In the rows, 128 means zero.
Known rows, with every step that occurs:
K, J: [136 126 108 134 116 134 142 128 120 126 115 120 134 131 126 130 141 140
 105 128 116 117 122 125 135 127 131]
A, M, D: [125 128 122 115 124 115 126 129 124 120 127 100  97 133 118 132 125 132
  87 111 147 118 127 127 108 121 129]
K, J, D: [130 136 111 122 108 135 136 119 121 131 113 130 112 133 104 132 149 146
 105 116 145 122 119 126 139 122 121]
A, M, D, U: [125 122 128 108 126 103 120 132 123 124 126 101  94 140 108 131 127 133
  76  99 121 136 127 133 108 123 129]
J, L, F, K: [119 125 123 135 118 136 118 160 118 132 117 142 139 125 126 125 139 122
 109 115 129 130 131 135 134 128 119]
C, D, Q, K, J, L: [139 141 116 158 106 130 137 178 119 132 120 116 118 138 136 130 154 144
  23 113 101 116 131 111 111 139 101]
F, K, J, D: [126 136 105 129  75 132 133 110 116 127 111 131 126 133 132 139 150 140
  95  96 131 130 120 123 154 128 119]
S, W, N, U: [141 126 154 134 131 118 137 142 116 142 118 137 120 120 118 138 136 118
 126 118  95 127 125 101 125 154 112]
D, Q, K, J, L, F: [139 135 118 149 125 142 140 185 117 133 115 129 132 132 133 129 147 128
  36 130  99 117 132 113 112 134 116]
Q, D, U: [125 124 129 113 122 105 116 126 130 140 124 143 118 145 141 132 130 139
 131 104 119 144 110 139 115 127 114]
W, N, U, S: [138 133 143 118 147 123 141 153 129 132 114 143 121 131 114 130 164 124
 122 120 101 127 134 107 121 118 105]
M, D, Q, K: [134 140 121 132 112 123 136 149 130 134 127 109 117 137 137 140 126 134
  42 113 126 121 138 111 118 139 112]
Q, L, F, K, J: [119 123 100 142 119 129 130 123 112 127 107 132 147 132 145 128 143 123
 101 114 107 119 108 139 148 134 121]
N, U, S: [140 132 124 107 137 127 134 149 130 126 125 147 124 131 122 127 162 133
 119 120 100 135 129 110 116 119 120]
W, S: [130 122 133 120 142 131 139 152 130 124 121 129 126 131 121 130 139 122
 128 132 135 115 137 132 124 120 126]
J, D: [122 139 133 115 120 130 121 117 129 134 125 140 105 129 103 129 137 134
 128 115 161 134 124 129 132 123 117]
C, D, Q, L, F: [127 135 131 148 138 130 126 143 119 138 119 124 111 138 123 126 142 128
  35 123 129 118 133 121 134 149 105]
J, D, M: [122 145 151 115 121 132 120 127 122 125 128 134 127 130 115 127 139 129
 121 115 167 138 112 124 117 134 122]
A, M: [127 128 132 123 131 121 125 135 123 113 130 115 106 129 130 127 128 121
 109 125 126 127 124 127 103 121 137]
S, W, N: [132 133 146 139 129 124 139 140 117 135 116 126 125 120 117 140 123 116
 135 127 118 125 119 108 131 155 115]
K, J, L: [133 130 102 138 126 138 136 170 118 125 107 125 134 129 114 123 146 143
 107 126 112 112 118 132 128 122 124]
L, F, K, J, D, M, A: [125 133 134 123  97 139 124 106 106 125 116 123 130 131 144 136 147 124
 102  89 168 137 126 116 143 148 120]
F, K, J, D, U, S: [127 141  97 110  82 125 135 127 119 124 106 136 124 142 116 137 167 144
  85  87 105 150 114 120 151 122 115]
L, F, K: [121 120 129 131 105 132 124 112 118 133 126 138 141 127 142 134 133 119
 104 115 132 136 135 127 143 134 125]
L, F, K, J, D: [124 126 115 126  88 138 130 104 112 136 113 140 128 131 122 137 150 133
  89 105 146 132 128 124 152 129 120]
U, N: [137 145 120 131 135 128 120 126 128 131 120 122 120 133 110 130 141 127
 129 132 113 131 120 127 136 116 128]
F, K, J, D, Q, L: [127 148  98 139  93 136 136 136 114 126 100 128 123 138 137 135 151 134
  51  98 112 123 116 119 159 139 113]
Q, D, J, L, F, K: [113 125 105 127 103 135 127 147 119 137 111 144 148 140 144 128 147 130
 113 104 144 143 101 135 124 124 114]

Rows:
[132 148 127 122 136 130 148 156 122 124 111 134 126 125 110 138 144 122
 141 130 115 128 111  99 126 140 112] | U, S, W, N
[132 149 105 134 126 140 139 147 118 130 100 128 108 137 108 128 151 140
  59 118 125 114 116 121 145 134 115] | K, J, D, Q, L
[124 130 131 126  91 139 129 111 107 129 116 135 146 132 132 135 152 129
  78 106 151 134 119 121 138 138 123] | L, F, K, J, D, M
[116 125 112 123 128 137 128 152 123 140 112 144 139 140 125 123 144 133
 124 120 154 138 100 139 113 120 116] | Q, D, J, L, F
[130 137 153 123 139 130 120 129 119 113 131 106 134 128 157 127 125 117
 146 110 157 135 124 118 116 152 129] | D, M, A
[136 136 108 138 117 134 139 177 119 139 111 113 121 136 118 135 141 140
  19 116 125 109 137 115 119 134 109] | M, D, Q, K, J, L, F
[134 139 122 126 122 132 136 144 128 137 119 107 110 136 114 136 124 139
  40 118 142 116 147 110 139 141 119] | M, D, Q
[121 128 110 121 113 129 135 121 129 134 119 133 138 143 146 130 138 136
 128 117 146 143  98 131 119 124 122] | Q, D, J
[119 121 114 130 136 148 134 162 121 133 115 131 147 131  98 117 146 123
 104 131 134 143 117 134 126 121 130] | D, J, L, F
[118 147 126 130 121 137 122 135 120 136 110 143 110 135 119 131 143 119
  58 108 141 131 126 122 151 141 107] | J, D, Q, L, F, K
[128 118 113 136  94 136 135 111 112 132 115 131 144 130 141 136 143 128
  87 115 123 127 131 125 149 132 128] | L, F, K, J
[118 132 105 125 122 133 130 158 127 133 112 137 138 141 132 123 143 137
 131 116 142 138  95 137 113 119 116] | Q, D, J, L
[130 134 119 132  91 146 136 121 111 139 109 136 121 134 121 139 150 131
  35 109 140 129 141 111 157 138 118] | L, F, K, J, D, Q
[131 137 124 119 115 112 129 142 121 132 125 128 111 138 104 134 150 140
  92 105 100 150 114 111 123 147 109] | C, D, U, S, W
[144 139 115 147 110 134 147 158 122 127 120 118 131 134 151 136 141 131
  44 127  90 121 130 107 116 136 121] | D, Q, K, J
[115 131 103 132 113 130 125 117 113 131 105 141 130 134 125 129 150 127
 103 105 130 123 106 139 150 130 114] | Q, L, F, K, J, D
[128 130  96 143  92 135 133 156 114 122 106 125 146 129 141 131 148 137
  95 105 102 121 120 129 144 128 122] | F, K, J, L
[115 125 108 126 115 119 119 120 113 135 104 142 127 140 117 129 152 128
  90  95 106 139 105 144 151 130 113] | Q, L, F, K, J, D, U
[127 133 103 134 112 126 136 145 108 120 103  98 106 140 133 135 139 128
   4 102 121 108 126 119 131 136 123] | A, M, D, Q, L, F, K, J
[134 134 113 133 123 128 135 181 114 124 113 103 101 136 119 132 142 133
  12 112 122 108 132 116  94 126 119] | A, M, D, Q, K, J, L, F
[131 137 111 130  98 123 134 127 125 129 125 132 122 133 133 135 149 139
 113 110 122 129 110 125 111 120 114] | Q, K, J, D
[130 135 107 148 122 141 139 149 111 129 102 126 137 136 142 131 143 122
  33 121  99 115 127 119 153 147 120] | D, Q, L, F, K, J
[138 143 111 118 116 123 124 121 121 138 106 128 103 143  81 132 161 148
  95 106 107 142 113 131 146 114 121] | K, J, D, U, N
[128 135  97 138 109 134 140 141 112 135  99 109 127 140 131 138 139 136
  13 105 124 107 129 120 157 145 113] | M, D, Q, L, F, K, J
[133 137 128 121 126 124 132 149 122 121 122  96  89 136 118 134 125 130
  30 116 140 115 141 112 114 132 128] | A, M, D, Q
[129 134 111 156 105 133 135 136 109 134 108 118 124 141 140 133 154 135
   9 109 111 115 130 116 150 152 105] | C, D, Q, L, F, K, J
[126 140 146 117 128 121 115 125 122 121 126 123 127 137 178 131 126 127
 163 100 173 131 107 123 103 149 116] | Q, D, M, A
[122 125 110 115 117 124 138 128 122 119 122  92 111 138 111 130 133 131
  74 111 143 134 116 126 112 119 136] | A, M, D, J
